(in the rows, 128 means zero)
Known rows, with every step that occurs
L > A > N: [127 103 134 151 164 139 107 118  96 128 129  93  81 135 145 107 150 185
 148  96 167  88 127 157 155 156 127 123 170 202  86 119 133]
T > U: [101 109 100 155 157 112 114  95  93 141 109 103  58 123 144 100 150 158
 137 130 158 117 128 158 135 158 105 117 131 170  91 134 139]
E > A > N: [145 103 120 160 160 127 111 102 102 121 111 129  67 106 135 121 155 170
 111 133 162  89 119 161 153 152 109 123 144 194  98 113 126]
R > H > L > A > N: [104  75 142 147 177 146 100 123  99 128 110  78  63 140 158 108 160 182
 166  84 162 106 131 129 128 183 120 122 218 203  94 121 144]
N > U > T: [116 100  93 132 153 108 117  99  85 123 116  91  61 118 158 121 143 145
 126 116 168 119 118 171 121 142 127 124 145 159  81 120 160]
P > T > U > E: [ 82 124  73 148 145  99 119 101  68 142 121  94  36 104 140  97 145 104
 116 146 159 124 120 155 116 154 107 111 114 161 102 143 146]
T > U > E > A: [117 115  96 171 144 100 123  89  82 130 101 117  54  90 124 115 153 117
  89 158 154 118 136 161 131 153  92 107 116 178 103 131 136]
U > E > A > G: [149 113 125 172 142 110 113  78  94 130 101 117  64 102 114 130 156 140
  90 133 152 120 151 171 117 150  91 113 109 164  94 118 125]
C > H > Z > A > L: [117  98 149 188 167 146 120  74 109 136 106  80  87 172 150 104 151 177
 168  99 144 139 157 149 105 178 118 124 157 190  82 122 126]
P > T > U > E > A: [ 98 120  77 161 139  97 127  94  68 133 111 106  36  83 128 106 145  93
  88 169 155 123 128 157 117 151 102 106 104 169 110 138 142]
E > U > T > P: [ 99  99  75 130 146 100 124  92  78 124 109  83  49 110 151 108 141 123
 123 135 157 118  98 176 116 135 135 130 147 147  78 119 175]
C > H > Z > A: [108  98 136 177 166 132 121  93 105 139  99  93  87 173 163  96 149 171
 180 103 153 125 160 141 119 176 117 120 167 185  87 112 134]
N > U > E > A: [137 105 102 168 146 104 116  90  85 119 107 121  60  90 133 137 149 130
  87 138 162 114 135 173 131 140 100 106 125 176 103 115 150]
R > H > L > A > E > U > T > P: [ 74  75 106 132 170 114 120 126  78 113 108  54  47 117 160 121 151 132
 142 102 157 124  90 148 105 165 156 130 224 182  84 127 189]
R > H: [112  92 114 152 162 125 102 100  99 145  96 112  60 141 152 105 153 167
 163 108 164 110 136 136 129 164  93 120 158 166  87 118 138]
G > H > L: [110  77 137 157 161 124  95 106 105 145 109  96  72 141 157 109 150 168
 166 100 148 138 141 137 116 177  99 123 187 154  95 124 126]
G > A > E > U: [125 107 121 171 171 114 114 118 100 121 123 101  80 117 151 125 157 189
 144 100 157  96 115 173 152 143 136 132 180 208  93 131 156]
Z > A > E: [123 114 130 154 169 121 119 115  95 134 124 106  91 135 147 121 150 195
 151 109 163  97 120 156 155 156 125 125 157 206  89 120 128]
H > Z: [120 101 120 165 166 124 122  96 102 138 105 103  66 154 152 106 160 174
 160 108 161 117 143 150 123 172 107 122 153 164  92 125 129]
P > T > U > E > A > N: [106 120  82 160 147 108 124 107  69 120 122 108  34  74 128 111 149 100
  78 164 159 108 104 160 130 154 117 114 124 190 113 138 144]
Z > A: [123 107 124 151 155 123 118  96  91 144 114  98  89 143 149 104 145 186
 159 114 159 103 146 153 142 155 108 121 146 188  88 115 126]
N > A > G: [147 111 122 162 147 123 104  72 104 130 110 115  68 118 127 126 156 171
 113 100 152 120 147 166 127 148  89 112 115 164  85 113 123]
Z > A > N > U > T: [125  99 110 134 158 123 127 113  76 110 133  77  77 114 159 126 140 164
 128 112 168 102 108 168 138 146 153 134 177 201  84 119 161]
L > A: [119 104 128 152 156 128 109 103  94 142 118  92  83 145 146 102 147 179
 157 100 164 102 150 154 141 154 112 115 150 181  83 120 131]
R > H > L > A: [ 96  76 137 146 167 135 103 110  97 141 100  76  66 150 158 102 158 176
 174  88 159 121 154 127 114 182 104 115 198 182  92 121 143]
R > H > Z > A: [112  84 134 172 169 135 131 101  90 141  97  85  75 165 158 103 155 177
 185  98 160 118 156 123 117 186 112 123 191 185  92 122 137]
L > A > N > U > T > P: [108 100  98 124 153 123 119 120  69 109 136  52  58 114 154 118 134 136
 124 102 172 109  88 171 127 145 174 128 180 182  73 116 177]
C > H: [107 105 115 157 161 122  93  93 112 143  98 121  74 148 154 100 148 160
 158 110 157 118 140 153 131 155  99 116 134 165  81 108 135]

Rows
[112  94  91 140 152 103 122  93  89 123 108 101  61 114 153 112 148 144
 125 131 158 108 119 175 127 135 117 130 150 160  86 125 163]
E > U > T
[119 105 110 151 165 106 124 119  88 111 123  85  78 111 156 126 154 164
 135 106 161 101 107 174 138 139 152 139 185 198  83 133 163]
G > A > E > U > T
[ 82 116  79 144 151 108 118 100  77 144 121  92  40 117 149  90 143 134
 135 141 158 124 119 153 120 158 114 117 118 160  98 141 145]
P > T > U
[125  79 165 167 155 132 106  94  99 145 116  69  88 148 146 116 145 185
 166  90 137 149 162 141 103 184 114 131 190 165  90 123 124]
Z > A > G > H > L
[101 118  93 158 151 103 115  95  83 138 110 104  54 110 137 106 152 128
 118 135 158 119 129 160 130 155  98 111 125 170  96 136 140]
T > U > E
[125  83 150 185 159 132 125 106  92 144 115  83  92 165 156 105 143 175
 185  96 151 132 160 132 122 185 121 127 197 173  91 125 123]
G > H > Z > A
[132  83 168 191 155 140 114 103  98 142 119  67  85 166 141 112 148 173
 174  73 149 145 172 142 104 187 127 127 193 157  80 132 126]
L > A > G > H > Z
[126 100  85 134 149 113 122 104  75 101 119  88  44  83 144 131 139 121
  87 138 167 111  80 176 125 141 154 128 153 175  84 109 170]
E > A > N > U > T > P
[135  87 152 187 157 131 111  93 105 143 111  88  72 158 142 116 152 168
 165  88 147 149 157 145 101 185 114 132 176 142  84 131 123]
A > G > H > Z
[107 109  95 141 159 101 124 117  77 111 124  67  64 106 154 122 146 144
 133 110 159 110  85 176 127 138 168 139 184 187  76 127 175]
G > A > E > U > T > P
[137 111 109 164 146 107 114  88  89 131 100 128  66 102 127 121 155 134
 100 142 159 106 142 162 135 145  86 109 119 174 100 116 126]
U > E > A
[128 109 103 155 161 119 107 113  89 115 127 110  58 101 146 132 151 147
 107 113 169 102 106 173 144 145 122 118 155 189  97 121 157]
A > N > U > E
[ 98 103  96 136 157 107 127 121  75 113 127  69  64 111 148 121 141 136
 125 115 162 107  86 176 131 138 164 130 176 182  74 124 178]
L > A > E > U > T > P
[122  99 133 168 164 129 133  95  92 139 110  86  84 160 154 103 153 185
 172 107 159 114 154 145 126 175 117 124 166 185  94 122 128]
H > Z > A
[132  86 141 192 162 132 126 122  79 116 133  79  80 131 154 131 143 147
 144  94 158 128 131 147 127 176 143 126 219 196 100 128 151]
G > H > Z > A > N > U > E
[102  87 132 158 177 120 114 121 102 119 120  88  73 123 153 126 160 185
 138 101 153 107 120 166 138 158 129 123 196 204 101 130 161]
H > L > A > E > U
[148  89 147 194 150 133 110  81 104 131 110 101  72 140 134 126 154 159
 140  83 145 147 161 145 107 178 100 118 166 150  88 125 120]
N > A > G > H > Z
[104  84 119 169 161 112 143 122  72 115 124  60  72 132 159 124 137 132
 153 111 149 136  97 152 111 168 173 143 223 174  83 131 170]
G > H > Z > A > E > U > T > P
[124 113 101 171 153 112 121 103  84 117 111 120  51  82 125 121 155 124
  80 154 159 102 113 163 145 155 108 114 136 199 105 132 138]
T > U > E > A > N
[149 106 131 167 148 119 112  77 103 133 100 117  68 116 124 124 154 169
 110 127 151 119 150 167 122 154  98 121 114 164  89 116 122]
E > A > G
[112 102  96 142 165 104 123 113  92 114 118 109  64 106 151 130 153 152
 117 126 161 102  94 177 140 137 134 134 161 179  86 130 164]
A > E > U > T
[138  79 142 184 145 113 104  90  93 121 108  93  60  95 131 148 150 129
  95 114 140 161 151 162  92 170 104 115 169 154 104 125 145]
N > U > E > A > G > H > L
[122  81 145 200 172 124 133 122  94 124 123  95  89 143 156 128 147 177
 164 102 147 123 128 149 136 173 141 135 219 196  99 135 151]
G > H > Z > A > E > U
[139  95 100 145 154 117 121 105  85 102 118 106  57  88 146 136 147 141
  89 136 168 102 102 174 136 142 137 127 155 188  91 117 157]
E > A > N > U > T
[108  74 153 161 159 134  98 114  99 144 118  73  85 150 156 105 144 173
 175  84 150 135 156 135 118 180 112 119 203 170  91 126 129]
G > H > L > A
[126 114 111 182 146 115 121  70  87 126 108 104  54  90 112 123 155 124
  76 155 145 131 131 169 116 153  93 110 106 182  98 141 128]
T > U > E > A > L
[102 103  78 122 147 104 118  98  74 123 116  73  49 113 155 117 136 125
 125 120 166 128  96 172 111 141 145 124 143 146  74 114 172]
N > U > T > P
[135 111 117 164 161 122 108 118  84 112 133  86  71 106 150 130 151 160
 125  92 169 101 119 171 143 146 138 123 179 209  95 124 157]
G > A > N > U > E
[134  91 160 175 146 135  99 103  98 146 123  78  90 149 135 113 139 173
 163  79 149 133 164 149 119 167 119 125 173 159  74 125 125]
L > A > G > H
[117  94 151 150 160 131 105  93 104 137 114  67  74 146 141 112 158 188
 150  86 149 130 161 158 107 173 114 121 162 171  87 124 132]
H > L > A > G
[148 103 129 172 152 132 112  69 104 131 106 115  70 114 123 123 155 170
 107 134 149 118 136 167 126 152  93 119 113 179  90 123 116]
E > A > L
[112  93 128 151 166 128 107 121  86 110 130  74  64 112 151 129 155 155
 119  94 164 113 123 165 130 161 132 114 193 205 103 124 161]
H > L > A > N > U > E
[145  98 113 164 161 125 112 104  96 110 117 122  61  94 141 135 149 166
  98 129 165  99 111 171 150 146 121 120 150 198 100 112 150]
E > A > N > U
[116 100 123 165 169 119 117 121  97 121 125 103  80 122 145 123 152 181
 136 105 160  94 118 172 156 143 133 123 173 204  90 128 159]
L > A > E > U
[145 111 114 164 155 119 112 103  92 117 111 130  63  92 127 127 156 140
  91 139 163  91 120 164 149 148 103 116 139 195 102 116 128]
U > E > A > N
[134 103 147 175 160 131 132  85  97 138 111  76  83 161 142 113 156 191
 161  97 150 128 164 153 109 179 122 129 155 175  87 123 126]
H > Z > A > G
[136 110 131 156 166 133 105 114 100 126 125  92  81 131 152 109 154 192
 157  91 165  91 125 157 152 155 131 132 178 207  87 121 132]
G > A > N
[146 106 116 180 147 119 115  72  90 116 113 109  61  89 121 143 151 136
  74 136 152 128 130 181 117 142 100 110 116 181  98 125 142]
N > U > E > A > L
